Each row comes from the steps of one path. Every step used is in the known rows, and no mark comes twice. Write the path behind each row, first mark first.
Known rows
G H L Z: [  4 -14  18  -2   5  11   5  28 -23 -22  -8   2  15  -4  -9 -10   4 -23
  20 -41  -9 -22 -19   6  -3  29 -27  15   5   4  17  21  17   6 -10 -16
   7  19  18   9  32  -1  -3  -9   7  -9  20 -18  -3   4  49]
L G: [  1   7  -6   1   9  -3   0   2   5  -8 -10  -3 -14  14 -10  -1  -3  -5
  13 -20 -20 -12 -15  -7   0   6   0  -2   6  20   4 -10   9  19   8  10
  27  16  15  13 -36   1  13 -17 -12  -3   4  -5   4   0   3]
L J G U: [ -7   4   1   5  21   3   0 -14   4 -11 -14   9 -26  41   3  -8 -11  -7
  16 -28  -1 -12   1  -9  -6  11 -20   4  13  -4   2  -1  23  -1  17   7
  -2  18   6   1  18 -11 -13 -13 -10  10   7   6  -1  20   8]
U L Z H G J: [ -9  17  -2   6   6   9  14   3   2  -5   1 -18 -21   7 -21   5 -19 -10
  18 -51 -48 -15 -32   1  -1  50 -12 -54  12   3  16  24  18  26  22 -13
  16  39   4  36  29 -33  22 -10  10 -12  11   2  -3   7  69]
U L: [ -5  13   1 -12  21  -2  -2   6  -3   4   6  -6 -28   4  -3   7  -8  -3
   2  21 -17 -10   7 -10  -1   7  16  -4  -3  11  -3   2  -5  11  16   2
 -10  13 -12  -1 -28 -19 -12   7  -2  -7  -1   8   0  -8  14]
J G H L: [ -6 -10   6 -25  26   2  -3  17 -12 -36   2  -1  13   8  -9  -9  -2 -18
  35 -18  41 -30  14   8  -6  30 -39  37   4  26  10  27  13  14   0  -3
  -6  28  -1   6  27   0 -12  -9  18 -10  21  -2   4  -4  30]
G J L: [  3 -13  -2  21  18  -7   3 -12  21   9 -15  -3   1  -7  13   2   1  -3
   7 -28  12   3 -15  -8  -4 -10   0  -1  11 -26  10  28  16   7   1  -9
 -13   1  20   1  42  -8 -13  10  -3  -2  -5  13 -13  13  45]
J L U G H: [-12  10   2 -10  42 -10   3  14   9 -16  -9  -8 -10  37  -4  -1  -4  -3
  33 -20   6 -23   2 -16  -2   5 -12  -4   1  10  22  10  21  20 -34  -5
  21   3  14  27 -28   1 -11   7 -20  15  17  -9  -7  24  26]
H L G: [  2 -10   0  -5   5   3  -6  22  -7 -21  -6  -9 -11   5 -10  -6   1 -11
  30  -6 -14 -14 -10   1  -3  19 -32  21   4  14   0   6   9  20  22   3
  31  44  11   4 -17  -4  13 -16  -1 -17  14  -6   0  -8  10]
Z L G U: [ -7  -2   4  17   1 -12   5 -16  24   0 -22  -4 -25  28  -2   9 -10 -18
  21 -11   1  -4 -17 -13 -10  30 -21 -33  14  23  -2   2  20 -20  14   3
   4  32  16   2 -16  -9  -1 -10 -11  -5  10 -16  -3   8  -3]
L J G: [ -5   3  -7 -17  34   3  -5   6  -1 -20   1  -1  -8  16  -6  -2  -2  -1
   6 -27  -8 -21   5 -14   2   0 -10  14  13   1   3   3  12  17  16   4
  10  23   5  11  17 -16  10 -13  -2   5   1   5   5  12   8]
H L: [  3 -18   8  -4  -5   8  -4  22 -13 -12   3  -6  -3  -4  -1  -5   2  -6
  16  14   5  -4   7  11  -3  14 -25  30   0  -6  -4  18   2   4  15  -6
   8  28  -3 -10  16  -4  -1  -3   9 -15  12   0  -4 -11  13]
L Z H G: [ -9  11  -5   8  -3  10   6  14  -4 -23   3  -9  12   5 -24  -6 -10  -1
  13 -41 -32   1 -19   9   3  49 -35 -32   7   6  19  17  10   5  12 -14
  35  35  14  39  22 -15  39 -12  10  -5  10 -16   9   6  23]
Z L U: [ -8 -22   2   0  -7 -13  -1  28  18  -7   1 -12 -16  16   2  10  -4  -6
   7   2   5  -1 -12 -11  -1   1 -17 -42   2  -4   3   9   6 -26 -20  -9
  12  41   4   6  12  -3  14 -13 -10  -2  16 -19  -2  19  -6]
U G H Z L: [-21  20  27 -21  28  -6  20 -25 -14  -3   0 -15  10  23 -20   9   8 -18
  17  -7 -21 -28  25 -10  -5  53 -41 -32  18  36   7  20  14   7  -9 -19
   1  -7   3  21  -3 -13  10  17  -1  -5   7 -25   2   8  12]
H Z L U: [-17 -15  18   0  -3  -8   4  30   1  -8   2 -13  -6  25  -3   1   2  -4
   7   9 -35  -5  -6 -11   0  15 -47 -55  13  -5   5  16   9 -18 -24 -14
  20  38  10  11  19  -8  28 -14 -14  -9  21 -25  -3  23 -12]
L J: [ -1   2   2  -9   5   5   0   2  -6   1  -1  -2 -16   8   2   3   2  -4
   4 -19 -30  -4  -5  -9  -1  -8  -4   7  11  -9   3  -5   9   8   2 -10
  17   5   6   4   2  -6   8 -10  -5   4  -6   1  -2  10  21]
Z L U G: [-11  -4   5   3  15 -14   6  11  14  -8   6 -21 -19  34  -8  17  -5   0
  13   0  -3 -17   4 -11   2  15 -12 -27   0   6   1   3   7  -7 -12   3
  25  36   4  16 -15 -15  18  11 -15   2  16 -17  -4  17 -14]
J G: [ -4  -1  -6  -7  30  -5  -4   6   9 -19   4   0   7   9  -5  -2  -3   3
   6  -9  22 -15  14  -5   2  10  -9  19  -2   8   2   6   1   5   8  11
  -3  19   2   9  12 -10   0  -1   3   1   4   6   7   4 -10]
L G H: [ -5  14  -3 -21   8  -3   4  -4   2 -13 -16   1 -11  16 -12   0  -4 -18
  32 -40  -7 -19 -19  -5  -6  14  -9  -6   9  42  15  -9  20  24 -18   2
  22  -6  10  18 -40  11  -3 -24  -4   1   8 -14   5   5  37]
U G L: [  0   8  -1  14   6  -5   9   3  10   8  -2  -6 -25   4  -1   7   1  -4
  -2   4   7 -34  11  -8  -2  10   2  28  -2   5   2  10  13  16  17  -4
 -10   5   8  12 -41 -16 -12   1  -2   1   3   5  -5   3  27]
U L J G H Z: [-23  31  14 -42  58   5   4  12 -24 -23   0  -4 -25  33 -16  -4  -2 -16
  24 -24 -53 -45  18 -28  -4  27 -34  -9  21  27  13  12  17  40   4 -10
   2  14  -5  22  -9 -24  -2 -20  -6  -4   6   2   6  11  46]
U L Z: [  2  10   2   2  25   1   4  20  -7  -2   2  -2 -15  -2 -11   5  -5  -8
 -17 -15 -49 -15 -19  -9   3  10  18 -11   2  -9   5   1   0   8  19  -1
   0  23  12   9 -15 -29   1   9 -10  -7   2   2  -3   5  20]
H Z L: [-14  -5  21  -4   7  -7   7  -1  -4   0   2 -11  11  -2  -6   3   8  -6
  -3   7 -26  -1  12  -8  -1  29 -38 -30  18   4  -1  24   1 -18   2 -19
  -4  15   7   5  21 -13  21   3   2 -15   2 -19   1   6  -9]
J L Z H G U: [-14   2   3  39  13   1   3   0  14 -16 -18  -3   7  20 -14 -13 -16  -4
  23 -31 -15  13 -22   0  -3  56 -50 -37  14  -8  22  36  27 -11  21 -26
  10  37  32  32  26 -20   9  -1   1  -2  15 -12   2  12  32]
Z L G H: [-10   6   1 -23  11 -17   7  -6  12 -11 -14 -10  -5  14  -9  12  -2 -26
  27 -35   6 -23 -10 -13  -9  30 -14 -15  15  46  12   9  16  -5  -7  -8
  12  15   9  19 -24  -3   4 -10   5  -4   6 -24   5   4  29]
J G U L Z H: [-22  17   1   8  29  -3   6  -2  15  -7  -9  -2 -23  33 -16  -1 -26 -10
  16 -18 -23 -16   1  -2  -1  48 -20 -52  10   2  10  18  11   2  24  -3
 -12  49   1  22  -1 -30 -10 -12  -5   0  18  -4   7  13  22]

Which path is each row?
[ -3   9  16 -35  23  14   7  -1 -32 -16  -1 -11 -16  23 -12   3   3 -18
  43 -17 -18 -35  17  -3  -6  32 -27  32  10  20   6   9  24  36   6 -13
  28  11  -7  10  -4  -9  -5  -3   0   1  10  -4  -6   3  51]	U G H L J
[-14  15  12  -7  45  -6   5   7   1 -19 -19   0   2  18 -12 -15   8 -15
  27 -31 -34 -23  -5 -20  -4  23 -45 -11  23  23  22  20  26  28 -12 -17
  17   8  32  28 -25  -1   1 -13 -12  -7   6 -18   2  12  39]	J L G H Z
[-13  20  17 -19  13   4   9  -4 -14 -14 -13   0  -5  24 -18 -11   4 -19
  26 -35 -47 -24 -11 -12  -4  28 -40 -30  17  38  16   0  23  33 -22  -9
  22  -5  16  25 -34   8  10 -27 -10  -4  10 -19   5   8  28]	L G H Z
[-20  15  22  -6  50  -3   9  14  -7 -18 -10  -8   0  43 -10 -11   3  -4
  31 -12 -30 -24   7 -16  -1  19 -44 -25  11   5  24  16  26  28 -31 -17
  19   2  20  33 -18  -1   0   5 -23   7  20 -14  -6  29  22]	J L U G H Z
[ -4   8   2   0  14  -1   6  12   1  -9   2 -12 -22  40  -7   3  -6   6
  16   0 -19 -20  -3  -5   3   2  -3 -17  -6   2   4 -15   8  21 -13  10
  32  17   2  18 -29  -1  11   4 -22  10  18  -7  -4  17 -13]	L U G
[  5   2   4  26   9   0  13  14   6   3  -8  -1 -10   7  -7   5   4  -9
 -18 -33 -20 -40 -17  -9   2  15   6  20   2  -8  10   9  16  12  18  -8
   0  14  36  24 -22 -27   1   2  -9   2   7  -5  -8  14  37]	U G L Z
[ -2 -10  13 -23  -2   7   1  12 -19 -18  -2  -3   4   0  -4  -5   1 -21
  33  -1  20 -17   6   9  -8  24 -29  24   1  15   7  19  13   6 -10 -16
   0   9  -9  -4  13   9 -16 -10  11  -9  17  -5  -2  -5  44]	G H L
[ -3   9  -1  16  -6  -1   2 -16  11  -2 -24   6 -29  34  -1  -5 -11 -12
  19 -14 -16  -5 -23  -2  -7  15 -14 -22   5  17   0 -17  21   1   8  13
  13   7  15   2 -35   2  -8 -17 -18  -2   8  -4  -3   9  -2]	L G U
[-21  27   1   3  -2   4   3  -9   4  -3  -2 -13 -44  32 -15   1 -27  -5
  35  16 -16   3   4  -3  -9  64 -31 -44   3  25   1  14  15   4  30 -10
  -2  34 -27  12 -21 -19  -5 -12   7 -10  13   4   4  -5  23]	Z H G U L
[-13  -5  -3 -17  -7   0  -4  13   4 -11  -6 -20 -11  12 -15  -5 -10 -10
  46  -1 -23 -13   4  12  -4  43 -50 -20   8  18   5  17   8  19  16 -11
  38  63  -3  17 -18   0  19 -31  11 -15  22 -16   8 -13  29]	Z H L G
[-22   2  22   0  22  -2   6 -12   1  -9 -10  -1 -17  38  -2  -2  -3 -14
  11 -19 -31 -17  11 -22  -7  38 -60 -29  31   3   0  21  26 -20  22 -12
   0  36  12   8  39 -24   8  -8  -8  -6   7 -11   0  24  -1]	H Z L J G U
[-15   1   4 -40  40 -11   2  -3   8 -20  -4  -6  -4  19  -9  12  -2 -21
  23 -48  19 -32  11 -20  -6  27 -25   7  21  30  14  21  21  -7   1 -15
   2  23   5  18  27 -15   2 -12   9   5   4 -13   7  15  38]	Z L J G H
[-20  18  23 -21  11   5  17   7 -18 -14  -4  -7 -10  51 -17  -6   1  -5
  31 -18 -46 -29   2  -4  -1  21 -41 -42   6  23  17  -5  21  36 -43  -5
  29  -4   5  29 -27   8   8  -8 -24   7  22 -21  -5  26  13]	L U G H Z
[-14  24  -2 -43  54  -2  -1   9  -8 -20   0  -1 -29  29 -11   4 -10 -18
  26 -30 -14 -40  10 -27  -4  18  -4  11  13  25  13   4  16  30  10  -4
  -5  16 -10  15 -17 -23 -16 -13  -1   3   2   9   6   8  56]	U L J G H
[  4 -10   1  22  43  -5  -2  17   7  -9 -11   3  15  -9  -2  -6   5  -1
 -14 -32 -22  -1 -20 -10   5   1  -5   9   9 -30  17  20   6  -7  10 -11
   3  17  42  15  29 -19   6  13  -9   3  -1  -9  -3  14  18]	J L Z
[  8 -24  10  15   1  12   1  36 -21 -17   1  -3   6 -10  -7 -11   6 -10
   0 -17 -23  -9 -19   7   3  19 -23  23   2 -18   5  15   4  -2  16  -9
  22  39  25   4  35 -13   9  -1  -1 -14  14 -11  -5   2  21]	H L Z
[  4   2  -6   7 -12  -2  11 -12  13   2 -16  -4 -21  13   0   2  -3 -11
  21 -52 -22 -13 -37   0  -5  -2   3 -19  11   8   5  -4  22  27   1  10
  18   7  21  12  -2  -1   8 -17  -8  -4   4   4  -8  10  37]	L G J
[-13 -13   1 -11  -7   4  -3   5  -5  -1   3 -16   1  -3  -6  -3  -7  -6
  36  23   2  -1  21  22  -3  37 -44 -15   2   2   0  29  -3   1  14 -21
  11  47 -20   4  22  -1   9 -13  17 -12  17 -10   7 -14  27]	Z H L
[ -6  -4  -1   0  15 -17   0   3  19  -7  -7 -13 -12   8  -9  13  -1 -12
  14 -18  -6 -13  -8 -12  -4  21 -13  -9  13  25   1   9   7  -8  10   2
  18  34  15  13 -18 -13  19  -3  -4 -11   6 -19   2   0   3]	Z L G
[ -4  19  -1 -23  28   5  -1   7 -12   5   0  -6 -41  14  -2   9  -6  -6
   5   0 -48 -15  -1 -21  -2  -5  11   2   9  -4  -1  -7   4  19  25  -7
   3  19  -7   3 -26 -23  -9  -7  -6  -1  -7  10  -3   1  36]	U L J
[  2  -6   0   1 -13   4  -2  16   4  14 -11   1 -36   3  11   4   4 -12
  -6 -19 -13 -27 -15 -20  -5 -14  -4  22   9 -12   4   9  20   5  11 -21
  -5  11  16   2 -11 -12  -9 -33  -1   2  -4   7  -6   9  60]	G L J
[-17  19  16 -32  36   8   6   5 -21 -23  -5   3   1  29 -13 -16   4 -13
  22 -44 -38 -34  10 -18  -3  20 -46  -3  24  19  16  10  24  25 -11 -12
  10   0  10  24  12  -6   7 -25  -2   5   4  -8   6  21  36]	L J G H Z
[  3  11   3   5   8   3  17 -36   4  12  -4  -9 -12  12  -4  11  -2   0
  15 -23  -3 -13  -1   4  -1  14  11  -7   5  -1  -1   1  16  29   6  11
   2 -12   3   9  12 -12  -3  15  -6   2   2  12 -13   9  24]	U G J
[-13 -10  -9  11   1  -2   1  20  29 -11  -8 -19 -15  26  -3  -6 -17   2
  47 -35   1   5 -28  -1  -5  22 -46 -62  10 -10  24  32  33  14 -21 -17
  28  45  11  34  44  -4  24 -22  -2   0  20  -1  -5  23  62]	Z H G J L U
[  2 -13  -6  18  12   0  -2  31  16 -24  -6  -9 -19  22   4  -6  -8   4
  31 -41   5  -1 -43 -11  -3   1 -22 -18   7 -19  19  20  35  13 -10  -4
  25  26  22  20  47  -8  12  -8 -11  -6  15  13 -16  28  41]	H G J L U
[-10  -1   0   5   1  -1   6   1   3   4  -6  -6  12  -3 -13   0  -6  -4
  -2 -33 -37   0 -11   9   4  24 -13 -46   6  -9  15  14  -1  -3  -3 -17
  16  27  16  26  18  -9  23  -7   2   5  10 -22   6   5  25]	L Z H
[  0 -13  -3  13 -26   3  -5  62  12 -22   0  -4 -38  21   2  -6  -8  -1
  12 -16  10 -24 -38 -16  -3   5 -29   2  -5   1  15   5  29   3  -9 -10
  19  38  16  18 -11  -4  10 -39  -4  -8  22   6  -5  18  35]	H G L U
